Known rows, with every way that one mark hangs from another:
[J628 [J403 [J550 J152 J629]]]: [ 0.04, -0.14,  0.12,  0.05,  0.42, -0.05, -0.34,  0.02,  0.00, -0.28,
  0.14, -0.41,  0.16, -0.06,  0.18, -0.19, -0.05, -0.26,  0.04,  0.15,
  0.33,  0.02, -0.14,  0.00,  0.30]
[J403 [J550 [J152 J582] J629] J628]: [ 0.12,  0.02, -0.27, -0.13,  0.45, -0.18, -0.31,  0.16, -0.25, -0.39,
  0.12, -0.35,  0.33, -0.01, -0.01, -0.16, -0.25, -0.25,  0.12,  0.35,
  0.26,  0.03,  0.17, -0.06,  0.26]
[J582 J152 J370]: [ 0.15, -0.06,  0.20,  0.13,  0.37, -0.11, -0.29, -0.03, -0.07, -0.65,
  0.01, -0.12, -0.06, -0.23,  0.18, -0.28, -0.07,  0.08,  0.26,  0.12,
 -0.35,  0.44, -0.01,  0.02, -0.09]
[J582 J370]: [ 0.20, -0.03,  0.13,  0.07,  0.30, -0.07, -0.25,  0.05, -0.10, -0.34,
  0.05, -0.21, -0.04, -0.21,  0.11, -0.20, -0.10,  0.20,  0.25,  0.02,
 -0.21,  0.24, -0.03, -0.05, -0.01]
[J152 J582]: [-0.01, -0.08,  0.01, -0.05,  0.37, -0.09, -0.24, -0.06, -0.03, -0.22,
 -0.01, -0.10,  0.08, -0.27, -0.12, -0.14, -0.17, -0.03,  0.18,  0.23,
 -0.02, -0.06,  0.01, -0.23,  0.04]
[J403 [J550 [J152 J582]] J628]: [ 0.13, -0.01, -0.11, -0.07,  0.52, -0.15, -0.38,  0.19, -0.24, -0.46,
  0.17, -0.34,  0.25, -0.06, -0.05, -0.16, -0.28, -0.31,  0.16,  0.31,
  0.11,  0.04,  0.26, -0.20,  0.10]
[J370 J40 J582]: [ 0.10,  0.11,  0.18, -0.24,  0.25,  0.06, -0.05,  0.01, -0.12, -0.39,
  0.07,  0.00,  0.07, -0.26, -0.12, -0.27, -0.16,  0.07,  0.17,  0.01,
  0.00,  0.03, -0.13, -0.12, -0.03]
[J403 [J550 J152]]: [ 0.21, -0.09,  0.19, -0.05,  0.44, -0.02, -0.43,  0.13, -0.10, -0.49,
  0.18, -0.41,  0.12, -0.22,  0.06, -0.18, -0.16, -0.15,  0.15,  0.26,
  0.04, -0.01,  0.10, -0.01,  0.05]
[J40 J629]: [ 0.27, -0.13,  0.05,  0.06,  0.28, -0.14, -0.25,  0.02,  0.16, -0.17,
  0.02, -0.07,  0.19, -0.28,  0.03, -0.18, -0.18,  0.01,  0.17,  0.18,
  0.08, -0.03,  0.07, -0.16,  0.18]
[J550 J152 J403]: [ 0.02, -0.18,  0.22, -0.08,  0.49,  0.08, -0.24,  0.02,  0.11, -0.61,
  0.10, -0.49,  0.21, -0.33, -0.02, -0.15, -0.16, -0.04,  0.07,  0.11,
 -0.01, -0.02,  0.03, -0.01, -0.16]
[J40 [J370 J582] J629]: [ 0.41, -0.02,  0.09, -0.02,  0.31, -0.07, -0.09, -0.11,  0.13, -0.11,
  0.09,  0.00,  0.13, -0.43,  0.01, -0.23, -0.21,  0.05,  0.14,  0.34,
  0.36,  0.09, -0.10, -0.29,  0.32]
[J582 J152]: [ 0.13, -0.08,  0.18,  0.01,  0.36, -0.09, -0.29, -0.05,  0.07, -0.59,
  0.02, -0.12, -0.01, -0.23,  0.10, -0.28, -0.07, -0.08,  0.11,  0.16,
 -0.23,  0.16,  0.05, -0.03, -0.08]
[J152 [J582 J370]]: [ 0.03, -0.07,  0.02,  0.02,  0.40, -0.08, -0.23, -0.06, -0.23, -0.30,
  0.00, -0.14,  0.02, -0.22, -0.08, -0.16, -0.18,  0.14,  0.32,  0.17,
 -0.09,  0.22,  0.01, -0.21,  0.06]
[J582 [J152 J550] [J370 [J40 J629]]]: [ 0.33,  0.04,  0.15,  0.09,  0.45, -0.09, -0.29, -0.02,  0.09, -0.62,
 -0.12,  0.27,  0.10, -0.14, -0.05, -0.39, -0.19,  0.05,  0.36,  0.12,
 -0.13,  0.40,  0.00,  0.04, -0.04]
[J40 [J629 J550]]: [ 0.39, -0.17,  0.13,  0.08,  0.40, -0.26, -0.22, -0.08,  0.28, -0.03,
  0.03, -0.06,  0.17, -0.26,  0.08, -0.25, -0.19, -0.07,  0.12,  0.02,
 -0.15, -0.03,  0.17, -0.19,  0.21]
[J152 [J550 J629] [J582 J370]]: [ 0.08,  0.02, -0.15,  0.02,  0.37, -0.12, -0.22, -0.10, -0.11, -0.13,
 -0.10,  0.14,  0.11, -0.13, -0.07, -0.19, -0.13,  0.16,  0.28,  0.21,
  0.06,  0.15, -0.09, -0.05,  0.15]
[J550 [J152 J582] J629]: [-0.05, -0.08, -0.16, -0.15,  0.44, -0.01, -0.22, -0.03, -0.22, -0.28,
 -0.06, -0.34,  0.26, -0.23, -0.11, -0.15, -0.17,  0.01,  0.15,  0.26,
  0.23, -0.13,  0.05, -0.04,  0.04]
[J550 [J152 J582] J403 J629]: [-0.23, -0.16, -0.05, -0.17,  0.47,  0.05, -0.15, -0.09, -0.01, -0.44,
 -0.06, -0.41,  0.32, -0.25, -0.15, -0.11, -0.15,  0.00,  0.09,  0.29,
  0.24, -0.08,  0.02, -0.03,  0.05]
[J628 [J403 [J550 [J152 J582] J629]]]: [-0.15, -0.12, -0.03,  0.00,  0.51, -0.06, -0.30, -0.05, -0.15, -0.22,
  0.09, -0.38,  0.22, -0.09,  0.01, -0.15, -0.11, -0.31,  0.09,  0.30,
  0.41, -0.02, -0.06, -0.13,  0.35]
[J152 J550 J582]: [ 0.07, -0.01, -0.05, -0.05,  0.41, -0.13, -0.30, -0.15,  0.11, -0.17,
 -0.08,  0.17,  0.08, -0.20, -0.21, -0.17, -0.17, -0.02,  0.22,  0.21,
 -0.03, -0.15, -0.03, -0.25,  0.00]
[J403 [J550 J152] J628]: [ 0.31,  0.00,  0.00, -0.04,  0.45, -0.15, -0.41,  0.29, -0.10, -0.51,
  0.25, -0.40,  0.19, -0.07,  0.15, -0.19, -0.22, -0.27,  0.08,  0.15,
  0.00,  0.09,  0.18, -0.04,  0.03]
[J550 J403 J629]: [-0.02, -0.11,  0.03, -0.08,  0.24, -0.05, -0.12, -0.05,  0.23, -0.43,
  0.04, -0.26,  0.16, -0.25,  0.06, -0.17, -0.05,  0.11, -0.01,  0.21,
  0.07,  0.06, -0.15,  0.04,  0.13]

Rows:
[ 0.13,  0.05, -0.08, -0.02,  0.33, -0.20, -0.24, -0.06,  0.34, -0.69,
 -0.03,  0.08,  0.26,  0.01,  0.12, -0.28, -0.10, -0.20, -0.02,  0.23,
 -0.06,  0.22, -0.04,  0.06, -0.04] : [J582 [J152 [J550 [J403 J628] J629]]]
[ 0.16,  0.02,  0.25,  0.04,  0.38,  0.00, -0.23,  0.05, -0.15, -0.85,
  0.01, -0.09, -0.07, -0.15,  0.01, -0.39, -0.11,  0.10,  0.28,  0.00,
 -0.33,  0.49, -0.07,  0.09, -0.14] : [J582 J152 [J370 J40]]
[ 0.21,  0.05,  0.04, -0.05,  0.36, -0.16, -0.28,  0.02,  0.35, -0.45,
  0.09,  0.03,  0.21, -0.08,  0.00, -0.20, -0.19, -0.13,  0.00,  0.07,
 -0.15,  0.05, -0.05, -0.14, -0.08] : [J152 [J550 [J403 J628]]]
[ 0.17,  0.20,  0.23, -0.20,  0.36,  0.05, -0.15, -0.11,  0.06, -0.58,
 -0.06,  0.35,  0.04, -0.19, -0.14, -0.37, -0.13, -0.08,  0.22,  0.14,
 -0.12,  0.15, -0.08, -0.05, -0.16] : [J370 J40 [J582 [J152 J550]]]
[ 0.02, -0.11,  0.02, -0.11,  0.63, -0.17, -0.20, -0.02,  0.07, -0.45,
  0.05, -0.40,  0.34, -0.10, -0.07, -0.17, -0.28, -0.29, -0.02,  0.00,
 -0.13,  0.04,  0.29, -0.24, -0.06] : [J629 [J550 [J152 J582] [J403 J628]]]
[ 0.28, -0.03,  0.23, -0.18,  0.49, -0.01, -0.09, -0.01, -0.04, -0.18,
  0.08, -0.09,  0.34, -0.26, -0.09, -0.31, -0.28, -0.08,  0.24, -0.08,
  0.09, -0.06,  0.21, -0.13,  0.04] : [J370 [J40 [J629 [J550 J152]]] J582]
[-0.13, -0.15,  0.14,  0.03,  0.61, -0.06, -0.40, -0.05, -0.11, -0.30,
  0.12, -0.35,  0.13, -0.12, -0.04, -0.14, -0.16, -0.36,  0.15,  0.23,
  0.28, -0.01,  0.05, -0.25,  0.26] : [J628 [J403 [J550 [J152 J582]]]]
[ 0.05, -0.04,  0.07,  0.07,  0.39, -0.07, -0.21, -0.18,  0.23, -0.68,
 -0.10,  0.08,  0.10, -0.13,  0.09, -0.28, -0.03,  0.10,  0.16,  0.27,
 -0.12,  0.41, -0.16,  0.13,  0.01] : [J582 [J152 [J550 J403 J629]] J370]
[ 0.36,  0.14, -0.01, -0.07,  0.33, -0.04, -0.09, -0.28,  0.15, -0.38,
 -0.01,  0.23,  0.06, -0.26,  0.06, -0.31, -0.03, -0.02,  0.08,  0.40,
  0.24,  0.24, -0.22, -0.05,  0.14] : [J40 [J370 [J582 [J152 [J550 J629]]]]]
[ 0.41,  0.12,  0.15, -0.06,  0.42, -0.06, -0.17, -0.25,  0.21, -0.46,
  0.05,  0.25,  0.00, -0.28,  0.02, -0.31, -0.08, -0.06,  0.14,  0.36,
  0.12,  0.23, -0.19, -0.16,  0.04] : [J40 [J370 [J582 [J152 J550]]]]
[ 0.14,  0.21,  0.05, -0.22,  0.27,  0.03, -0.07, -0.13,  0.01, -0.48,
 -0.07,  0.34,  0.12, -0.13, -0.10, -0.38, -0.11, -0.04,  0.17,  0.21,
  0.04,  0.15, -0.17,  0.09, -0.05] : [J370 J40 [J582 [J152 [J550 J629]]]]
[ 0.10, -0.07,  0.05, -0.06,  0.49, -0.03, -0.26,  0.15,  0.07, -0.67,
  0.15, -0.45,  0.29, -0.16,  0.08, -0.15, -0.22, -0.15,  0.04,  0.02,
 -0.04,  0.03,  0.08, -0.08, -0.15] : [J550 J152 [J403 J628]]
[-0.12, -0.03, -0.08, -0.12,  0.36, -0.08, -0.16, -0.21,  0.26, -0.29,
 -0.11,  0.08,  0.24, -0.20, -0.19, -0.15, -0.14,  0.00,  0.11,  0.33,
  0.17, -0.09, -0.14, -0.12,  0.08] : [J152 [J550 J403 J629] J582]
[ 0.07, -0.05,  0.02, -0.08,  0.29, -0.08, -0.17, -0.12,  0.36, -0.35,
 -0.01,  0.03,  0.20, -0.17, -0.01, -0.19, -0.06,  0.07,  0.04,  0.18,
  0.07, -0.04, -0.21,  0.03,  0.10] : [J152 [J550 J403 J629]]
[ 0.19,  0.07, -0.13, -0.06,  0.30, -0.19, -0.17,  0.02,  0.31, -0.41,
  0.06,  0.03,  0.33, -0.01,  0.05, -0.20, -0.14, -0.09, -0.05,  0.12,
  0.01,  0.02, -0.13,  0.01,  0.06] : [J152 [J550 [J403 J628] J629]]
[ 0.35, -0.13,  0.19, -0.05,  0.51, -0.07, -0.22,  0.08,  0.09, -0.29,
  0.00, -0.22,  0.30, -0.20, -0.04, -0.31, -0.27, -0.05,  0.17, -0.14,
  0.00, -0.01,  0.17, -0.03,  0.03] : [J370 [J40 [J629 [J550 J152]]]]
[ 0.16, -0.08,  0.02, -0.07,  0.40, -0.06, -0.29,  0.14, -0.10, -0.38,
  0.13, -0.42,  0.17, -0.14,  0.11, -0.19, -0.11, -0.12,  0.13,  0.29,
  0.21,  0.02,  0.05,  0.10,  0.21] : [J403 [J550 J152 J629]]
[ 0.12, -0.16,  0.11, -0.02,  0.63, -0.11, -0.24, -0.07, -0.27, -0.25,
  0.00, -0.34,  0.14, -0.17, -0.02, -0.19, -0.20,  0.03,  0.25, -0.04,
 -0.19,  0.17,  0.22, -0.16, -0.06] : [J629 [J550 [J152 [J582 J370]]]]
[ 0.20, -0.22,  0.02,  0.05,  0.65, -0.13, -0.25, -0.04, -0.19, -0.10,
 -0.04, -0.23,  0.27, -0.24,  0.00, -0.19, -0.29, -0.03,  0.34,  0.07,
 -0.03,  0.14,  0.33, -0.20,  0.11] : [J40 [J629 [J550 [J152 [J582 J370]]]]]
[ 0.14,  0.12,  0.09, -0.10,  0.39, -0.08, -0.17, -0.14,  0.25, -0.64,
  0.06,  0.26,  0.21, -0.14,  0.03, -0.27, -0.18, -0.30,  0.07,  0.27,
 -0.16,  0.20,  0.00, -0.17, -0.12] : [J370 [J582 [J152 [J550 [J403 J628]]]]]
[ 0.18,  0.05,  0.12, -0.15,  0.25,  0.05, -0.09,  0.00,  0.00, -0.23,
  0.03,  0.08,  0.21, -0.31, -0.12, -0.29, -0.24,  0.05,  0.27,  0.10,
  0.17,  0.00, -0.01, -0.18,  0.17] : [J370 [J40 J629] J582]
[ 0.07, -0.06, -0.10, -0.13,  0.39, -0.08, -0.17,  0.16,  0.03, -0.58,
  0.12, -0.49,  0.37, -0.10,  0.11, -0.15, -0.18, -0.09, -0.05,  0.07,
  0.08,  0.04,  0.02,  0.10, -0.06] : [J550 J152 [J403 J628] J629]
[ 0.53,  0.06,  0.11,  0.02,  0.44, -0.11, -0.17, -0.23,  0.30, -0.31,
 -0.03,  0.37,  0.12, -0.35,  0.01, -0.33, -0.17, -0.08,  0.18,  0.47,
  0.23,  0.21, -0.03, -0.24,  0.21] : [J40 [J370 [J582 [J152 J550]]] J629]
[-0.01,  0.08, -0.25, -0.10,  0.36, -0.18, -0.18, -0.06,  0.22, -0.34,
 -0.02,  0.07,  0.35, -0.01, -0.15, -0.16, -0.19, -0.12,  0.02,  0.25,
  0.09,  0.00, -0.08, -0.14,  0.12] : [J152 [J550 [J403 J628] J629] J582]
[ 0.29, -0.03,  0.14,  0.08,  0.34, -0.04, -0.21,  0.15, -0.03, -0.41,
  0.01, -0.05,  0.11, -0.22, -0.05, -0.29, -0.22,  0.20,  0.34, -0.01,
  0.01,  0.28, -0.02, -0.01,  0.16] : [J582 [J370 [J40 J629]]]
[-0.08, -0.06, -0.07, -0.15,  0.55, -0.05, -0.26,  0.07, -0.05, -0.58,
  0.06, -0.40,  0.35, -0.17, -0.12, -0.13, -0.28, -0.20,  0.06,  0.17,
  0.04,  0.01,  0.17, -0.20, -0.12] : [J550 [J152 J582] [J403 J628]]
[ 0.03, -0.09,  0.10,  0.07,  0.29, -0.15, -0.29, -0.05,  0.12, -0.24,
  0.16, -0.24,  0.06, -0.05,  0.23, -0.22, -0.02, -0.21,  0.03,  0.20,
  0.25,  0.11, -0.19, -0.04,  0.41] : [J628 [J403 [J550 J629]]]
[-0.07, -0.05, -0.06, -0.03,  0.39, -0.07, -0.16, -0.19,  0.12, -0.36,
 -0.09,  0.05,  0.17, -0.13, -0.12, -0.17, -0.12,  0.15,  0.23,  0.30,
  0.09,  0.20, -0.15, -0.06,  0.14] : [J152 [J550 J403 J629] [J582 J370]]
[-0.13, -0.06, -0.24, -0.18,  0.46, -0.07, -0.17,  0.07, -0.06, -0.51,
  0.00, -0.40,  0.43, -0.10, -0.09, -0.14, -0.24, -0.14,  0.03,  0.22,
  0.20,  0.01,  0.11, -0.08,  0.04] : [J550 [J152 J582] [J403 J628] J629]
[ 0.61, -0.19,  0.12,  0.07,  0.59, -0.16, -0.19, -0.04,  0.19, -0.20,
  0.07, -0.34,  0.22, -0.33,  0.11, -0.26, -0.21, -0.05,  0.11,  0.09,
  0.14,  0.12,  0.12, -0.13,  0.20] : [J40 J370 [J629 [J550 J152]]]
[-0.18, -0.16, -0.01, -0.08,  0.49,  0.03, -0.13, -0.03, -0.20, -0.52,
 -0.01, -0.43,  0.26, -0.27, -0.09, -0.13, -0.16,  0.13,  0.21,  0.25,
  0.15,  0.18,  0.02, -0.02,  0.06] : [J550 [J152 [J582 J370]] J403 J629]
[ 0.06, -0.10,  0.04, -0.09,  0.54, -0.03, -0.40,  0.03, -0.19, -0.41,
  0.10, -0.35,  0.15, -0.20, -0.10, -0.14, -0.23, -0.16,  0.25,  0.39,
  0.15, -0.04,  0.19, -0.14,  0.10] : [J403 [J550 [J152 J582]]]
[ 0.09, -0.01, -0.13, -0.07,  0.21, -0.17, -0.12,  0.08,  0.19, -0.48,
  0.10, -0.26,  0.26, -0.08,  0.11, -0.17, -0.14, -0.05, -0.08,  0.08,
 -0.01,  0.11, -0.06,  0.01,  0.11] : [J550 [J403 J628] J629]
[ 0.16, -0.12,  0.15, -0.07,  0.55, -0.13, -0.22,  0.08,  0.16, -0.53,
  0.15, -0.43,  0.32, -0.09,  0.11, -0.21, -0.20, -0.23, -0.06, -0.14,
 -0.22,  0.07,  0.20, -0.07, -0.13] : [J629 [J550 J152 [J403 J628]]]
[ 0.29,  0.04, -0.15, -0.07,  0.36, -0.18, -0.34,  0.26, -0.13, -0.45,
  0.18, -0.37,  0.29,  0.00,  0.17, -0.20, -0.18, -0.19,  0.04,  0.19,
  0.15,  0.08,  0.11,  0.07,  0.18] : [J403 [J550 J152 J629] J628]
[ 0.23,  0.03, -0.04,  0.07,  0.35, -0.13, -0.24, -0.09,  0.04, -0.50,
 -0.11,  0.18,  0.04, -0.10,  0.17, -0.31, -0.01,  0.08,  0.24,  0.20,
 -0.17,  0.37, -0.12,  0.15, -0.02] : [J582 [J152 [J550 J629]] J370]
[ 0.06,  0.11,  0.26, -0.18,  0.30,  0.08, -0.12, -0.07, -0.12, -0.65,
  0.02,  0.05,  0.01, -0.25, -0.07, -0.37, -0.13, -0.03,  0.20,  0.14,
 -0.09,  0.21, -0.04, -0.03, -0.07] : [J370 J40 [J582 J152]]
[ 0.01, -0.12,  0.02, -0.01,  0.56,  0.03, -0.28,  0.02, -0.37, -0.37,
 -0.03, -0.37,  0.12, -0.26, -0.09, -0.14, -0.21,  0.10,  0.32,  0.13,
 -0.03,  0.13,  0.09, -0.15, -0.10] : [J550 [J152 [J582 J370]]]
[ 0.15, -0.15,  0.27, -0.05,  0.37, -0.10, -0.12, -0.05,  0.38, -0.43,
  0.04, -0.13,  0.24, -0.21, -0.11, -0.30, -0.22, -0.05,  0.11, -0.05,
 -0.08,  0.10,  0.09, -0.10,  0.12] : [J370 [J40 [J629 [J550 J403]]]]
